Each row was made from one small tree. The marks that hang from a mark follow it in brackets, in alphabetical order. Every link used is in the known rows. Write each row's tree.
Known rows
kasar[busig lakov[varov] sagopev]: [ -0.3  12.7  13.0   0.0 -13.0  -4.5  -8.2  -2.6  22.3  -3.8   1.8   4.2
 -17.3  -8.0 -20.4   1.9  12.7  28.7 -16.5  -5.2  -9.9  -9.2  -5.1 -12.1
  -5.2   8.0]
sagopev[lakov[fidas kasar varov]]: [  0.5  16.9   5.1   5.3   5.6  -0.9 -10.7  -4.0 -17.7   5.4  -0.9   8.1
 -12.5  51.2  23.0  -2.3  -7.2 -22.5  -3.8   6.4  -9.9   5.5  -2.1  -7.2
 -13.0   7.5]
kasar[busig lakov[fidas varov] sagopev]: [  3.5   4.0   8.1   1.6   1.4  -9.3 -18.5  -1.3  22.8   1.2   3.5  -0.2
 -21.2   8.9 -22.4  -6.2  19.3  31.0  -9.9 -10.8   3.4  -0.9 -10.2 -46.1
  -4.9   5.5]
kasar[busig sagopev]: [ -2.1  -4.6  -1.5   6.0  -3.5   4.8  13.1  -8.3   8.6  -8.8  -3.1  -2.7
   4.1 -30.5 -15.3   6.4  13.1  25.0  -3.5 -11.6  16.3  -9.0  -5.7  22.3
   2.3  -9.1]
kasar[lakov[fidas varov] sagopev]: [ 11.2   4.1   0.3  -2.2  -4.4 -19.2 -27.0  12.2   7.9   2.3   9.4   8.2
 -25.3 -15.0 -11.3  -7.7  15.1  25.3  -4.0  -4.1 -14.2 -10.6 -19.6  -9.0
 -10.7  14.2]
varov[lakov[kasar]]: [  9.1   9.0 -11.7  -6.8  -7.5  -5.4   0.8 -22.1 -11.0   5.7   4.4  -2.4
  12.9  12.9   3.9   0.5  -7.9 -12.5   8.6  -1.5 -10.5  -2.5  -0.8  29.7
 -14.4  10.5]
kasar[busig]: [ -1.8  -1.0  -1.3   3.6   0.0   7.0  27.1  -0.9  -2.3 -13.9  -9.8  -5.7
   1.8   2.0  13.5   6.5   2.4   9.6  -1.8 -16.6  31.3   2.6  -2.2  20.7
 -10.6  -8.0]
kasar[lakov[fidas varov]]: [ 12.4  12.0   3.7  -7.5  -0.7 -15.7 -16.3  21.7  -3.4  -4.0  -4.3   4.5
 -26.4  12.7  18.4  -5.7   6.0  10.8  -1.9  -5.2   0.3  -1.1 -15.5  -7.0
 -18.0  12.6]
sagopev[kasar]: [  0.8  -2.2  -7.5  -1.7   4.6   4.8  16.9  -7.4 -14.4  -5.3   1.7   2.0
  24.2  -9.5   3.0   0.5  -8.9  -9.1   4.2  -4.9  -0.5  -3.6   6.1  67.5
   0.3 -13.4]
busig[kasar[lakov[fidas]]]: [ 12.4  -0.6  -2.1  14.5  11.0 -21.3  -9.7  25.7 -10.0  -6.7 -21.4   6.2
  -7.2 -15.3   6.1   1.8  11.2  25.4  12.7 -11.1  14.0   7.3 -27.4  -0.3
 -13.5  12.5]
fidas[lakov]: [  1.1  -4.7  -5.3   1.7   9.9   5.7  18.8  23.8 -27.5 -25.0 -28.0  -3.1
  -9.5 -36.4  16.0   8.4   1.5  -0.5  -6.5  -5.9  -2.9  -9.5 -10.4  72.1
  -3.4   4.1]
fidas[lakov[varov]]: [ -1.6   3.9   3.2  -4.5   5.0   9.2   8.9  28.6 -23.6 -23.6 -23.9   2.4
 -24.4 -15.8  30.9   7.7   2.5   0.9 -22.6  -3.2 -16.0 -10.1  -9.2  63.6
  -3.8  14.4]
sagopev[kasar lakov]: [ -3.0   6.6   9.8   9.5   6.1  -2.8   2.2 -21.6 -18.6  -3.1  -4.9   9.9
  37.6   5.4  -5.0   3.7 -12.7 -16.4   4.1   3.2  -0.4   0.3   7.6  54.1
  -3.2 -10.6]
sagopev[lakov[fidas varov[kasar[busig]]]]: [ -8.4  -8.8  15.4  16.7  12.8  -0.2   2.1   0.5   0.4   1.7  -7.2   1.4
   9.6  24.5  12.6  -5.5  -3.1 -16.1  -1.6   1.8  36.1  13.2  -2.7 -42.4
  -1.3 -13.5]
sagopev[kasar lakov[fidas]]: [  2.2  -2.9   5.2  15.3  16.7  -6.2  -4.4 -17.5 -15.3   4.3  -5.7   7.9
  33.2  21.3  -6.2  -7.0  -7.0 -15.0  12.0  -4.1  15.7   7.4   2.3  20.7
  -2.2 -16.1]
fidas[lakov[sagopev]]: [ -1.2   1.4   0.0 -11.2  -3.8  10.0  12.8  29.8 -14.9 -19.4 -20.8  -2.6
 -13.7 -37.3  18.5  11.4  -1.1  -3.8  -2.8   4.8 -20.1  -8.8   3.7  35.7
   8.1   7.3]
sagopev[lakov]: [  1.7   9.4   9.3  15.4   0.7  -8.9   3.8  -1.1 -17.1 -11.3  -9.2  11.2
   8.4 -10.2  11.0   9.0  -5.2  -4.3   5.8  -2.6  20.4  -2.3  -9.4  29.9
 -15.4   0.4]
fidas[lakov[kasar]]: [  1.2   6.7 -14.3  -4.3   5.5  13.5  20.4  18.8 -28.4 -13.5 -14.8  -7.7
 -14.5 -13.2  12.5   6.1  -6.9 -17.1  -5.9   0.3 -19.0  -6.1   2.8  63.5
  -2.0   5.2]
busig[kasar[sagopev[lakov]]]: [ -2.1   3.6  11.7  36.9   5.9 -13.9 -10.1  -2.2 -12.6  -9.0 -17.1  17.2
  13.3 -55.2 -12.3  18.0  11.7  26.2   1.8   0.2   3.9  -5.9 -24.4  35.2
   0.3  12.1]
fidas[lakov[kasar[busig] sagopev varov]]: [-13.4  11.2   5.9 -17.5  -7.1  30.4  12.8  11.6  -1.8  -8.9 -13.8  -9.9
 -26.1  37.0  17.9  12.2  -7.1 -15.6 -27.7  10.1 -41.0   3.2  29.0 -12.8
  11.7  12.5]
kasar[busig lakov[fidas sagopev]]: [  4.2  10.5   3.8  -5.7  -6.5  -7.3  -3.1  11.1  19.5  -0.8  -1.9  -4.6
 -11.6  19.4   3.3   0.1   4.3   9.1   9.6  -7.9  11.6  11.1   6.5 -70.9
  -7.0  -5.5]
varov[lakov[fidas]]: [ 12.7  -8.6  -7.0  -0.2   8.4 -18.4 -10.6 -12.1 -13.8   2.7  -5.6   1.5
  12.7   6.0   9.3  -4.5   3.5   7.1  15.1 -15.9  20.1   2.5 -21.4  -2.2
 -15.0   6.8]
varov[kasar[lakov[fidas] sagopev]]: [ 12.8 -12.1 -11.4   5.8   0.5 -24.9  -7.8  14.7  10.8   7.7  14.6  -1.9
   3.0 -57.5 -34.5  -8.5   7.8   6.9  20.3   3.8  11.8  -8.2 -18.7  -5.8
   0.6  -5.5]

Which tree is each row?
[-14.2   3.4  12.7 -14.1  -7.6  23.5   4.8 -11.8  12.4  -1.2   2.3   0.1
  14.7  39.0  10.8   3.9  -9.5  -7.7 -14.3   6.4 -18.8   5.0  28.2  -9.9
  15.2  -4.8]
lakov[sagopev[kasar[busig]] varov]
[  5.1   7.8 -17.5 -10.1  -6.7   6.6   6.9   8.2  -5.9   6.5  13.1  -4.9
 -12.1  18.6  17.3   3.1  -7.8 -13.3  12.4   7.1  -7.7   3.4  11.8 -17.6
  -0.2   1.7]
lakov[fidas kasar sagopev]
[  7.7  -0.6 -24.4   1.2   2.3  -1.3   1.0  -5.3  -7.4   7.6  15.6  -3.9
  -7.9 -11.2 -15.6  -3.4   5.5   5.3   8.6  -1.6  -6.2  -9.3  -4.9  17.2
  -2.3  -2.3]
lakov[fidas kasar[sagopev]]
[ -6.1   3.0  15.4  22.7  -1.1  -3.1   3.1 -26.5   4.7  -5.4  -7.5   7.6
  12.6 -10.4 -24.2   9.4   7.7  14.9  -3.1  -8.0  14.7  -2.9  -3.7   0.3
  -1.9  -8.6]
kasar[busig sagopev[lakov]]
[  1.2   3.5   0.8 -12.3  -4.2   3.1  -8.3  19.6  -5.4  -4.3   0.2   4.8
 -20.9  12.6  37.6   3.3   2.0   1.4  -2.3   4.2   0.1   2.5  -0.4 -25.2
   0.0  10.6]
lakov[fidas sagopev varov]
[ -5.6  -0.4  -0.6  -9.8   1.2  15.4  10.7  12.7 -11.8 -11.6 -14.9  -3.4
  13.0 -18.0   3.0   4.9 -12.0 -13.1  -4.5   7.7 -36.7  -2.6  18.9  48.1
  17.6  -0.7]
fidas[lakov[sagopev[kasar]]]
[ -0.6   7.6   6.1  -0.2  -1.2  -1.0  10.1 -10.5  13.6  -2.8  -1.2  -6.3
  21.9  21.2 -23.0  -4.3  -5.5   2.2   0.5  -7.2   0.9   6.6  16.2  11.6
  -3.3 -14.9]
sagopev[kasar[busig lakov]]
[  7.3 -16.9  -6.1  -7.9  -4.1 -15.5 -10.0  -6.1   2.2  13.6   9.7  -3.0
  23.8 -21.6   6.1  -4.9  -6.7 -14.3  25.0   8.2  12.4   4.9  -4.5 -33.7
   8.0   1.0]
varov[kasar lakov[fidas sagopev]]
[  0.8  11.3  -7.9 -18.6  -7.0  10.8  -7.0  13.2  -6.3   4.4  12.6   0.4
 -26.7  39.2  31.7   1.3  -7.8 -16.6  -3.5  13.3 -24.1   4.6  11.8 -26.9
  -0.3  13.0]
lakov[fidas kasar sagopev varov]
[ -9.0 -11.6   5.2  -0.5  -3.5  10.1  22.9  10.0   5.9  -6.8  -1.7  -6.0
   4.4  -6.3  15.2   0.1  -3.9  -6.9  -8.1   2.2  21.4   2.8   5.3  15.0
   2.6  -7.6]
lakov[varov[kasar[busig]]]
[ -5.2   8.7  -7.1 -12.8 -16.1  18.2  24.0  -4.4   7.8   1.2   8.9  -9.5
  -5.1  28.1   6.6  10.7  -9.1 -11.5   2.8   6.0  -6.9   7.4  23.3 -17.1
   1.6  -2.2]
lakov[kasar[busig] sagopev]
[ -1.3 -12.7   4.4  -3.8   6.5   1.5  -8.4 -36.3  13.7  15.6   3.1  -6.6
  39.1  34.1  -9.4  -8.4  -6.5  -2.8   9.7  -8.7   0.8  16.4  18.5 -53.7
  12.6 -11.5]
varov[lakov[fidas sagopev[kasar[busig]]]]
[ -1.9  -2.5   1.1 -10.2   2.4  10.0 -12.6   2.8   0.5   4.1   7.9   5.9
   2.7  26.5  18.6  -3.3  -8.3  -9.4  -5.6   7.5 -17.5   5.6  15.2  -3.4
  11.2   1.8]
lakov[fidas sagopev[kasar] varov]
[  4.3   5.7 -13.6  -5.6  -1.0   3.6  -9.2  -3.2  -5.2   8.3  16.9   2.1
 -21.3   3.6  -1.5  -2.7   5.5   3.1  -7.3   3.9 -19.5  -9.2  -5.3   8.6
  -1.5  11.2]
lakov[fidas kasar[sagopev] varov]
[-15.3  -5.2   7.9  -6.1   6.8  25.1  18.8   0.7   0.7 -10.6 -21.9 -10.4
  18.3   2.7  -4.4   5.5  -9.2  -9.0 -10.2   0.3 -21.5   4.9  28.3  19.1
  21.2 -14.2]
fidas[lakov[sagopev[kasar[busig]]]]
[  2.7   6.9  14.3  12.8   9.8  -7.5 -16.4   1.6 -19.3  -3.0  -9.7  16.7
  -8.7  25.1  27.5  -0.3   0.4  -0.9  -5.5  -3.0  14.6   3.5 -12.9  -2.0
 -13.2   6.6]
sagopev[lakov[fidas varov]]
[ -4.8   4.6 -12.0   1.4  -4.9  11.6  18.1 -15.5   6.3   3.1  10.8  -6.0
  -2.1  -2.3 -23.7   6.3   2.8   6.6  -0.3  -4.5  -4.8  -5.6   7.0  10.9
  -0.5  -3.7]
lakov[kasar[busig sagopev]]
[  0.1 -18.8  -8.7   0.2   2.3  -3.9  -5.6  16.8   1.6   5.7  16.1   2.8
  -5.2 -45.3  -3.1  -5.7   6.9   5.4   3.4   6.6  13.3  -9.9 -15.6  10.6
   6.5  -1.5]
lakov[fidas varov[kasar[sagopev]]]
[  2.4 -18.4  -7.1  -3.0   5.9  -2.8   2.6  25.7  -8.5   0.5   4.1   1.4
  -3.8 -12.4  26.9  -5.7  -3.2  -8.4   1.5   4.7  22.2   1.4 -14.9   9.0
  -0.9  -1.6]
lakov[fidas varov[kasar]]
[ -6.3   7.3  -1.2 -14.4  -6.4  19.6   3.2   6.0   6.9   7.3   8.1  -8.1
 -19.1  59.3  24.0   0.0  -4.1 -11.5 -10.2   5.0  -8.7  12.4  22.3 -66.4
   5.5   3.9]
lakov[fidas kasar[busig] sagopev varov]
[ -4.8   4.7  17.7  18.1  10.9  -0.9 -15.8 -19.1   5.3   2.9  -6.8  10.8
  -4.0  18.3  -7.0  -0.7  13.4  19.0 -10.5  -8.1  10.9   2.8 -11.4 -40.9
  -2.1   1.0]
kasar[busig sagopev[lakov[fidas varov]]]
[  2.4 -27.9  -7.8  11.7   8.5 -12.4  -4.7 -30.1  13.5  15.4   7.9  -8.8
  32.2 -26.5 -34.9  -9.0   9.4  10.4  12.7  -9.6  29.1   3.1 -11.6 -29.3
   9.3 -12.2]
varov[kasar[busig sagopev] lakov[fidas]]
[ -0.4  11.7  -8.6 -11.0 -13.7   8.3  -1.0   1.4  -3.5   2.7  17.2   3.2
 -19.3  -7.2  -3.8   4.2   1.1  -0.3 -13.7  10.2 -31.3 -16.1   1.5  41.9
  -2.1  15.2]
lakov[kasar[sagopev] varov]
[ -6.0 -18.1   6.5  24.5  12.8  -9.5   2.2 -17.2  10.0   7.2   2.4  -0.6
  24.0 -23.4 -32.5  -3.3   6.4   1.6  13.3   0.0  36.5   5.6  -8.6 -32.5
   8.8 -22.1]
varov[kasar[busig sagopev[lakov[fidas]]]]
[ -5.5 -22.6  -2.0   4.4   7.0   2.9   4.7  -7.0  12.0   3.8   8.5  -2.8
   1.8 -20.8  -9.1  -9.5   9.2  13.8  -4.3  -2.9  23.9  -0.6  -8.3 -25.0
  11.0 -11.7]
lakov[fidas varov[kasar[busig sagopev]]]
[  0.9  13.8  12.4 -11.3  -9.5  -2.5 -14.0  13.7  23.8   0.7  -1.9  -0.6
 -23.5  37.4  13.9   0.9   4.2  11.4  -5.6  -4.2   1.2  11.5   6.2 -76.9
  -4.8   7.0]
kasar[busig lakov[fidas sagopev varov]]
[  5.4  -3.3 -10.7   3.5   4.9  -5.3  -8.3 -42.4   7.3  18.3  11.9  -9.1
  15.9  22.1 -33.9  -5.2   7.4   7.3   7.8 -12.9  -2.5   4.6  -4.1 -35.9
   1.4  -0.3]
varov[lakov[fidas kasar[busig sagopev]]]
[ 12.5  -4.3 -18.7   2.5   2.2 -11.2 -16.4 -33.2  -5.6  17.2  15.1  -1.6
  11.6  -5.2 -27.0  -5.7   4.1   2.4  12.2  -3.5 -14.7  -4.7 -12.3  -3.1
  -2.6   9.4]
varov[lakov[fidas kasar[sagopev]]]
[ -2.5   2.6  15.3  10.6  16.8  -1.5 -17.4 -11.6 -14.4   3.6  -5.4  11.8
  16.7  43.4   7.8  -6.5  -8.0 -16.0  -5.1   0.3  -2.0   6.5   3.5   9.6
  -2.2  -4.2]
sagopev[kasar lakov[fidas varov]]
[ -6.1  -4.6   8.4  -9.7  -8.0   6.2  -1.6 -38.4  14.2  10.0   1.2  -4.6
  43.3  25.7  -8.8  -0.3  -9.8  -4.1   3.5  -2.7 -11.6  12.2  25.3 -23.1
  11.8  -6.9]
varov[lakov[sagopev[kasar[busig]]]]
[ -6.0   5.7   6.3 -16.2 -13.2  12.7  -2.0  -0.8   0.0  -0.4   6.8   7.4
   8.0   9.1  18.9   3.1 -13.2 -13.8  -9.9  13.3 -32.9  -2.9  22.1  25.4
   9.0   4.0]
lakov[sagopev[kasar] varov]
[ -1.3 -10.3  -1.8 -10.6  -2.3   2.6  -2.7  24.0   3.2   3.6  11.0   0.4
  -6.1 -13.0  30.0  -1.6  -5.3 -12.3   5.8  14.9   8.4   2.3   1.4 -25.8
   9.7   1.2]
lakov[fidas sagopev varov[kasar]]
[ -2.3 -21.3  -2.9   8.8  -5.5  -9.1   4.4 -34.3  13.6  10.1   8.5  -7.6
  34.1 -43.4 -35.2  -1.2   5.5   9.9   9.4  -2.8  20.2  -5.1  -9.3   1.5
   8.1  -7.3]
varov[kasar[busig sagopev] lakov]
[ -1.1  -9.7   9.7  16.0   9.2 -10.5  -7.9   9.1 -12.9   3.6  -1.0   9.0
   7.6  -1.4  18.4  -7.1  -6.6 -19.9   2.6  10.0  23.7   4.8 -11.2  -6.4
  -4.3  -3.0]
sagopev[lakov[fidas varov[kasar]]]
[  3.9 -12.8  -7.0   9.1   3.6 -16.4  -0.6   2.6  24.4   8.0   8.9 -10.6
   6.0 -39.5 -42.9 -11.6   9.9  14.4  14.6  -4.8  23.9   0.8  -9.8 -37.5
   4.1 -15.6]
varov[kasar[busig lakov[fidas] sagopev]]
[  6.0   2.6  -2.5   5.9   2.9 -13.5  -6.2  -4.1  22.2   2.1  -1.3  -4.2
  -7.4 -10.9 -32.3  -3.9  16.9  30.6   7.2 -16.1  15.9  -3.0 -11.2 -36.0
  -6.6  -2.7]
kasar[busig lakov[fidas] sagopev]
[ -2.7  12.6  -5.2 -12.2  -0.1  16.1   9.3  24.7 -25.6 -12.3 -13.7  -2.6
 -31.2   9.7  24.6   6.9  -4.7 -18.3 -21.0   8.2 -40.1  -9.8   4.5  54.8
  -3.7  15.8]
fidas[lakov[kasar varov]]
[-11.4  17.8   2.9 -17.1 -19.3  24.0  12.9  -2.5   8.8  -0.4   5.7  -5.7
 -21.1  46.7  23.7   8.0  -7.5 -10.7 -14.1   9.8 -25.8   7.4  28.4 -28.6
   2.8   7.8]
lakov[kasar[busig] sagopev varov]
[  7.0   5.5   3.3  -5.2   4.4  -9.4 -19.0   6.9   0.7   4.4   2.8   5.1
   0.2  23.0   0.1 -14.8  -3.7  -0.9  -2.5  -1.5 -12.5   3.3   1.2   6.8
  -6.8  -0.8]
sagopev[kasar[lakov[fidas varov]]]
[  4.2   6.5 -10.5  -8.5   2.5   6.2   1.7  12.5 -15.3   2.9   3.4  -1.1
 -20.5  36.7  24.7  -3.3  -2.9 -11.9  -4.3  -0.5  -7.4   2.7   0.1  12.9
 -13.1   8.4]
lakov[fidas kasar varov]
[ -3.5  -6.2   4.1  20.6  -4.7 -14.0   0.4  -7.5  -3.7   3.7   8.1   8.1
  21.5 -60.8 -23.5   5.5  -2.0  -7.6  12.9  12.5  18.4 -12.0 -10.4  35.0
   4.1  -6.3]
varov[kasar[sagopev[lakov]]]
[ -3.8   7.1  -6.8  -5.3  -0.5  14.1   0.0  15.4 -12.8  -7.7  -4.7  -1.9
 -29.6 -20.8  -8.2   7.6   3.9  -0.8 -22.6   9.2 -53.2 -17.0   0.7  54.2
   7.4  17.4]
fidas[lakov[kasar[sagopev] varov]]
[ -9.3  14.0  11.6   7.4   9.8   7.4  -1.2 -17.2  -6.2   5.4  -5.5   2.1
  -8.3  71.7  12.4  -2.3  -4.3 -17.6  -9.8  -0.4   5.7  15.8  10.4 -40.1
  -8.8  -0.5]
sagopev[lakov[fidas kasar[busig] varov]]
[  9.3  13.3   6.5 -18.3 -13.0 -11.7 -23.3  27.3   8.1  -0.3   2.6   6.6
 -29.3  14.7  23.1  -1.0   2.0   4.1  -1.4   6.4 -15.8  -0.3  -2.2 -49.2
  -7.3  15.3]
kasar[lakov[fidas sagopev varov]]
[-14.4 -17.5   5.4   5.3   6.2  13.4  12.1   9.8  -0.1 -10.0 -10.3  -9.1
  -5.7 -45.5 -15.5   2.1   7.5   5.3 -19.9   4.8  -9.4 -10.5  -3.7  25.9
  18.6  -3.3]
fidas[lakov[varov[kasar[busig sagopev]]]]
[  5.1   2.0  -1.2 -10.9 -22.1 -14.8   4.4  25.1  15.5   0.3  14.7  -2.9
  -1.8 -40.7  -2.6   3.7  -9.7 -13.3  19.0  18.9   2.4  -3.6   6.0 -10.0
  -0.6   1.0]
varov[kasar[lakov[sagopev]]]
[ -1.4  -2.9  -2.4   5.4  -9.6 -11.9   7.3  -1.7  26.3   1.5  11.5 -10.0
  10.4 -51.8 -42.3   0.4   5.7  12.6   8.8   2.6  17.3  -6.6  -2.4  -2.6
   3.6 -12.8]
varov[kasar[busig lakov sagopev]]
[ 10.6   1.5  -5.3  -2.1   9.6 -12.9  -6.8   1.2   0.3   3.9   0.5   0.1
  14.2   5.5 -12.7 -11.5  -3.3  -0.7  12.4  -6.5   2.6   3.3   0.6  12.7
  -7.0  -8.5]
sagopev[kasar[lakov[fidas]]]
[  0.7  -2.8   0.1   5.0  -6.6  -8.1  18.7   6.9  17.4  -5.5   2.3  -9.3
   9.4 -16.0 -14.6  -1.5  -3.9  -3.2  11.2  -0.3  27.3   4.2   1.9  -3.8
  -7.3 -12.0]
varov[kasar[busig lakov]]
